Each row was made from one small tree. The marks that hang from a mark follow it in brackets, in alphabetical order. Every link used is in the known rows. Write each row's tree.
Known rows
T[J K[A] X]: -2.00, 2.93, -1.85, 0.15, 1.42, -0.69, -0.41, 0.01, 0.19, 1.47, 0.59, -1.56, -0.75, 1.35, -2.28, 2.72, 1.17, -7.62, -0.79, -0.25, -0.12, -1.41
K[A T[J] V X]: -3.07, 2.51, -1.08, -0.25, -0.95, 0.57, -0.73, 0.50, 0.44, 1.51, -2.75, -1.11, -0.37, 1.75, 1.19, -0.76, -0.39, 1.21, -0.30, 0.66, 2.61, -1.32
K[A V]: -2.32, 2.14, -1.62, -0.69, 0.30, -1.93, -0.34, 0.19, 0.57, -0.57, -1.21, -2.86, -1.64, 1.57, 0.52, -0.72, -1.54, -0.21, -0.08, -0.13, 5.49, -0.01
A[V]: -1.48, 2.33, -1.12, -1.39, 0.66, -1.26, -0.19, -0.49, -0.10, 0.45, 1.51, -2.99, -2.47, 1.43, -2.41, 2.12, -3.14, -1.47, -1.91, -0.03, 6.33, 0.06
K[T X]: -2.44, 2.91, -1.42, -0.37, -0.46, 0.69, -0.35, -0.52, 0.44, 0.38, -1.25, -1.57, -1.43, 1.97, 0.41, 0.22, -2.48, 1.27, -1.67, 0.11, 3.99, -0.64
J[K[A V X] T]: -0.50, 1.36, -2.22, -0.82, -0.17, 0.18, -1.56, 0.09, 0.22, 0.85, -1.05, -0.81, -2.03, 1.46, 1.35, -2.26, -1.21, 2.54, 0.99, -1.57, 6.49, -1.66
X[T[J K] V]: -2.51, 2.53, -2.91, 2.72, 1.58, -0.30, -0.13, -0.12, -0.01, 2.20, 1.57, -1.07, -1.75, 2.05, 0.16, 1.62, -0.95, -2.92, -1.80, -1.49, 0.58, -0.99
T[J[K[A V]] X]: -1.45, 2.44, -1.77, -0.51, 1.06, -0.43, -0.99, 0.20, -0.01, 2.01, 0.08, -1.48, -0.78, 1.15, 0.20, 0.18, -0.30, -4.42, 0.20, 0.17, 4.26, -1.23
J[K[V X] T]: -0.41, 1.49, -2.42, -0.77, 0.06, 0.49, -1.47, -0.38, 0.38, 1.28, -0.06, -0.89, -2.37, 1.42, 1.48, -2.36, -2.84, 2.66, -0.29, -1.21, 6.57, -1.47
J[T[X[V]]]: -1.54, 1.99, -3.45, 0.41, 0.48, -1.68, -0.74, -0.24, 0.24, 0.32, 1.49, -1.68, -2.32, 1.77, -0.86, 1.87, -3.09, -2.88, -0.91, -1.44, 3.55, -1.35
X[T[K] V]: -2.25, 2.56, -3.10, 2.48, 1.68, -0.78, -0.06, -0.19, 0.09, 0.54, 0.85, -1.51, -2.69, 2.13, 0.40, 0.76, -2.00, -1.78, -1.79, -1.69, 2.42, -0.40
X[V]: -2.22, 2.05, -3.10, 0.67, 0.66, -2.49, -0.05, -0.63, 0.23, 0.03, 1.05, -3.12, -2.24, 2.14, 1.30, 1.19, -3.36, -0.01, -1.42, -1.07, 4.55, 0.12
T[J K X[V]]: -2.15, 2.68, -3.23, 1.14, 1.58, -1.49, -0.37, -0.17, 0.04, 2.04, 1.61, -1.84, -1.58, 1.44, -0.57, 2.82, -0.92, -6.46, -1.85, -0.26, -0.49, -1.05
J[K T[X[V]]]: -0.26, 1.95, -3.69, 0.29, 0.65, -1.06, -1.25, -0.51, -0.13, 1.00, 1.71, -1.09, -2.53, 1.51, 0.09, 1.09, -2.70, -2.75, -0.15, -1.60, 5.47, -1.67
K[A T V X]: -2.74, 2.51, -1.28, -0.49, -0.71, 0.07, -0.55, 0.48, 0.45, -0.07, -3.58, -1.59, -1.25, 1.87, 1.30, -1.51, -1.39, 2.17, -0.29, 0.52, 4.44, -0.73
J[T]: -1.28, 2.01, -2.24, -0.49, -0.10, -1.10, -0.56, -0.91, 0.52, 0.38, 1.56, -1.90, -2.31, 1.79, -1.33, 1.25, -2.58, -0.96, -1.00, -1.38, 4.69, -1.05
X[T[J K[A]] V]: -2.58, 2.53, -2.66, 2.64, 1.38, -0.52, -0.11, 0.24, -0.07, 1.79, 0.75, -0.97, -1.34, 2.15, 0.03, 1.61, 0.47, -3.01, -0.72, -1.87, 0.56, -1.30
J[T[K[V] X]]: -1.17, 2.32, -2.61, -0.29, 0.99, -0.82, -0.92, 0.02, 0.51, 0.62, 0.35, -1.20, -2.61, 0.97, -1.83, 0.42, -2.09, -4.82, -1.28, -0.26, 2.33, -1.48
K[A X[T V]]: -2.76, 2.00, -2.34, 1.70, 1.19, -0.12, -0.27, 0.65, 0.16, -0.20, -1.09, -1.36, -1.53, 2.73, 1.44, -0.80, -0.93, 2.29, -0.24, -2.57, 3.75, -0.63
J[K[A V] T]: -0.47, 1.65, -2.23, -0.81, -0.35, -0.79, -1.40, -0.18, 0.18, 0.67, -0.27, -1.26, -2.26, 1.30, 0.39, -1.15, -1.32, 0.08, 0.91, -1.14, 7.00, -1.46

Write each row's tree
-0.88, 2.51, -1.32, -1.10, 1.01, -0.14, -0.96, 0.16, -0.57, 2.30, 1.47, -1.52, -1.05, 0.97, -2.15, 2.67, 0.00, -5.57, -0.10, -0.15, 4.63, -1.37
T[J[K[A[V]]] X]
-1.81, 2.78, -2.38, -0.31, 1.64, -1.14, -0.39, 0.01, 0.47, 0.12, -0.32, -2.11, -2.38, 0.92, -0.83, 0.15, -2.12, -5.38, -1.78, 0.65, 2.45, -0.37
T[K[V] X]
-1.26, 2.41, -1.61, -0.34, 0.38, -0.45, -0.64, -0.59, 0.00, 2.17, 1.21, -1.90, -0.79, 1.64, 0.21, 1.26, 0.21, -2.01, 0.08, -0.87, 4.67, -1.04
T[J[K[A]]]
-1.53, 2.19, -1.23, -1.06, 1.13, -0.39, -0.41, 0.27, -0.02, 0.34, -0.64, -2.18, -2.23, 1.46, -2.01, 1.28, -0.51, -1.27, -0.95, -0.71, 3.21, -0.67
T[K[A[V] X]]
-2.35, 2.72, -1.63, 1.50, 1.63, 0.70, -0.30, -0.11, 0.40, 2.18, 0.59, -0.93, -1.59, 1.50, -0.48, -0.21, -0.88, -3.17, -1.92, -0.44, 1.55, -0.90
X[T[J K[V]]]
-1.37, 2.21, -1.82, -0.35, 0.76, 0.64, -0.87, -0.83, 0.21, 2.63, 1.38, -1.56, -0.94, 1.66, 1.30, 0.13, -1.19, 0.20, -1.04, -0.82, 4.26, -1.00
T[J[K[X]]]
-2.82, 2.17, -2.46, 2.06, 1.32, 0.64, -0.31, 0.03, 0.11, 1.91, 0.68, -1.12, -1.17, 2.54, 1.61, -0.10, -1.89, 1.69, -1.56, -2.05, 2.22, -0.90
K[X[T[J] V]]
-2.27, 2.39, -2.82, 2.37, 1.53, -1.05, -0.09, 0.25, -0.12, 0.04, 0.02, -1.46, -2.29, 2.24, 0.07, 0.90, -0.56, -1.96, -0.55, -2.08, 2.34, -0.61
X[T[K[A]] V]
-2.91, 3.10, -1.30, -0.13, -0.59, -0.33, -0.65, 0.66, 0.16, 1.20, -1.99, -1.15, -0.32, 1.31, -0.63, 0.95, -0.31, -4.34, -0.33, 1.32, 2.41, -1.42
K[A T[J X] V]
-2.62, 2.79, -1.29, -0.47, -1.03, -1.11, -0.35, 0.29, 0.25, -0.25, -2.62, -1.95, -1.41, 1.50, 0.37, -0.28, -1.49, -0.41, -0.05, 0.99, 5.03, -0.49
K[A T V]
-2.20, 2.52, -3.00, 1.10, 1.33, -1.71, -0.38, 0.45, -0.01, 1.56, 0.64, -1.71, -1.06, 1.47, -0.80, 3.00, 0.64, -6.65, -0.70, -0.71, -0.46, -1.37
T[J K[A] X[V]]
-2.47, 3.23, -1.78, -0.45, -0.08, -0.54, -0.52, 0.15, 0.25, 0.09, -1.70, -1.69, -1.76, 1.19, -0.29, 0.02, -3.19, -3.16, -1.57, 1.72, 4.38, -0.53
K[T[X] V]
-2.78, 2.39, -2.65, 2.45, 1.05, -0.39, -0.12, -0.22, 0.04, 1.94, 1.76, -1.36, -1.34, 2.40, 0.80, 1.22, -1.87, -0.96, -1.50, -1.72, 2.50, -0.72
X[T[J] V]
-0.37, 2.00, -2.46, -0.75, 0.32, -0.57, -1.41, 0.18, 0.05, 0.51, -0.36, -0.91, -2.11, 1.04, -0.33, -0.67, -1.31, -2.74, 0.96, -0.85, 6.19, -1.78
J[K[A V] T[X]]
-1.89, 2.70, -2.12, -0.41, 1.59, -1.47, -0.47, 0.62, 0.35, -0.41, -1.38, -2.00, -2.01, 0.99, -1.10, 0.20, -0.57, -5.54, -0.59, 0.34, 2.43, -0.66
T[K[A V] X]
-0.94, 3.36, -1.97, -0.45, 0.28, 0.33, -0.77, -0.74, -0.12, 0.93, -0.09, -1.24, -1.82, 1.25, -0.30, 1.11, -2.23, -3.79, -0.80, 0.65, 5.77, -0.85
J[K[T[X]]]
-2.59, 2.99, -2.47, 0.52, -0.25, -1.50, -0.25, 0.40, -0.21, -0.38, -1.59, -1.71, -1.37, 1.97, -0.33, 2.18, -1.26, -3.50, -0.13, 0.05, 3.31, -0.93
K[A T[X[V]]]
0.00, 1.46, -1.60, -1.53, 0.02, 0.54, -1.43, 0.00, -0.29, 1.24, 0.42, -0.87, -2.34, 1.48, -1.28, 0.40, -1.11, 1.08, 0.51, -1.85, 6.97, -1.82
J[K[A[V] X] T]
-1.48, 1.60, -3.11, 0.60, 0.24, -1.04, -0.74, 0.14, 0.35, 0.32, -0.16, -1.26, -2.32, 1.94, -0.11, 0.80, -0.63, -0.06, 0.01, -2.19, 1.76, -1.73
J[T[K[A X[V]]]]
-2.41, 2.09, -1.65, -0.18, 0.80, -0.19, -0.66, 0.40, 0.51, 1.86, -1.11, -1.61, -1.01, 1.43, 0.60, -0.57, 0.60, -1.07, -0.69, -0.22, 0.78, -1.15
T[J K[A V X]]
-0.77, 3.07, -1.22, -1.28, -0.09, 0.11, -0.96, 0.04, -0.70, 0.74, -0.74, -1.14, -1.82, 1.05, -2.18, 2.19, -1.07, -4.26, 0.02, 0.61, 6.70, -1.20
J[K[A[V] T[X]]]
-1.31, 1.62, -3.36, 0.60, 0.48, -0.84, -0.79, -0.37, 0.41, 0.78, 0.69, -1.32, -2.73, 1.86, 0.13, 0.62, -2.12, 0.12, -1.19, -1.88, 1.88, -1.48
J[T[K[X[V]]]]
-2.88, 3.04, -2.27, 0.75, -0.35, -1.02, -0.39, 0.47, -0.23, 1.34, -0.81, -1.33, -0.42, 1.79, -0.40, 3.00, -0.18, -4.44, -0.21, 0.17, 1.48, -1.43
K[A T[J X[V]]]
-2.47, 1.91, -1.57, -0.82, 0.52, -0.69, -0.57, 0.48, 0.63, -0.43, -2.20, -2.40, -1.56, 1.76, 1.51, -2.17, -1.49, 2.45, -0.18, -0.57, 4.83, -0.23
K[A V X]
-0.38, 1.88, -3.40, 0.19, 0.33, -1.35, -1.29, 0.17, -0.16, 0.55, 0.75, -0.99, -2.22, 1.58, -0.10, 1.13, -1.15, -2.88, 1.05, -1.97, 5.32, -1.81
J[K[A] T[X[V]]]
-1.24, 3.04, -2.94, 0.28, 0.22, -0.59, -0.82, -0.47, -0.26, 0.84, 0.03, -1.41, -2.09, 1.40, 0.94, 1.23, -2.68, -2.91, -0.83, 0.28, 5.42, -0.90
J[K[T[X[V]]]]
-2.67, 2.93, -1.26, -0.07, -0.46, 1.13, -0.38, -0.51, 0.37, 2.10, -0.51, -1.23, -0.57, 2.02, 0.38, 0.93, -1.51, 0.34, -1.76, 0.24, 2.12, -1.18
K[T[J] X]
-2.62, 2.16, -2.69, 1.80, 1.47, 0.19, -0.24, -0.02, 0.27, 0.37, 0.05, -1.46, -1.87, 2.56, 1.69, -0.88, -2.77, 2.50, -1.52, -2.18, 3.77, -0.41
K[X[T V]]
-2.69, 3.13, -2.52, 0.84, -0.19, -0.75, -0.36, -0.13, -0.08, 1.70, 0.30, -1.37, -0.95, 1.68, -0.05, 2.86, -1.90, -4.34, -1.59, 0.63, 1.56, -1.22
K[T[J X[V]]]
-1.48, 2.01, -1.87, -0.45, 0.63, 0.50, -1.02, -0.40, 0.36, 2.72, 0.42, -1.57, -1.17, 1.48, 2.20, -1.38, -1.78, 1.12, -0.92, -0.24, 4.67, -0.88
T[J[K[V X]]]
-1.98, 3.25, -0.84, -1.22, -0.31, -0.48, -0.38, 0.43, -0.50, -0.11, -1.23, -1.65, -1.51, 1.29, -3.53, 3.15, -1.24, -4.83, -0.61, 0.90, 4.72, -0.97
K[A[V] T[X]]
-1.45, 2.44, -1.53, -0.74, -0.48, 0.58, -1.11, 0.24, 0.09, 0.61, -2.86, -1.07, -1.61, 1.44, 2.09, -1.97, -1.26, 2.02, 0.29, 0.30, 6.35, -0.89
J[K[A T V X]]
-1.29, 2.74, -1.75, -0.40, 1.17, -0.23, -0.82, -0.26, -0.13, 1.95, 1.06, -1.36, -0.62, 1.36, -0.66, 1.73, 0.38, -5.28, 0.04, -0.50, 3.79, -1.33
T[J[K[A]] X]
-1.93, 2.31, -1.96, -0.44, 0.92, -1.77, -0.29, 0.08, 0.55, -0.24, -1.19, -2.53, -2.16, 1.32, -0.14, -0.26, -0.69, -2.32, -0.51, 0.04, 3.39, -0.33
T[K[A V]]
-2.03, 2.38, -1.85, 0.13, 1.34, 0.32, -0.35, -0.61, 0.55, 2.35, 0.87, -1.70, -1.20, 1.73, -0.18, 1.05, -0.37, -1.84, -2.00, -0.55, 0.30, -0.97
T[J K[X]]
-2.24, 2.85, -0.49, -0.83, -1.08, -0.25, -0.38, 0.10, -0.47, 1.86, -0.28, -1.62, -0.81, 1.48, -2.69, 3.51, -0.10, -2.87, -0.71, 0.78, 3.79, -1.16
K[A[V] T[J]]
-1.88, 2.03, -0.91, -1.46, 0.66, -0.41, -0.50, 0.26, -0.05, 0.11, -0.51, -2.48, -1.65, 1.78, -1.50, 0.82, -1.29, 1.06, -0.60, -0.95, 5.50, -0.35
K[A[V] X]
-2.65, 2.51, -2.58, 0.72, -0.48, -0.44, -0.35, -0.20, 0.19, 0.49, -1.26, -1.72, -1.73, 2.29, 1.83, 0.46, -3.15, 2.19, -1.52, -0.33, 3.56, -0.53
K[T X[V]]
-2.64, 2.51, -1.23, 1.08, 1.43, 1.62, -0.30, -0.26, 0.51, 1.90, 0.61, -0.90, -0.93, 2.27, 0.19, -0.33, -1.30, 0.72, -1.81, -1.59, 2.64, -0.94
K[X[T[J]]]
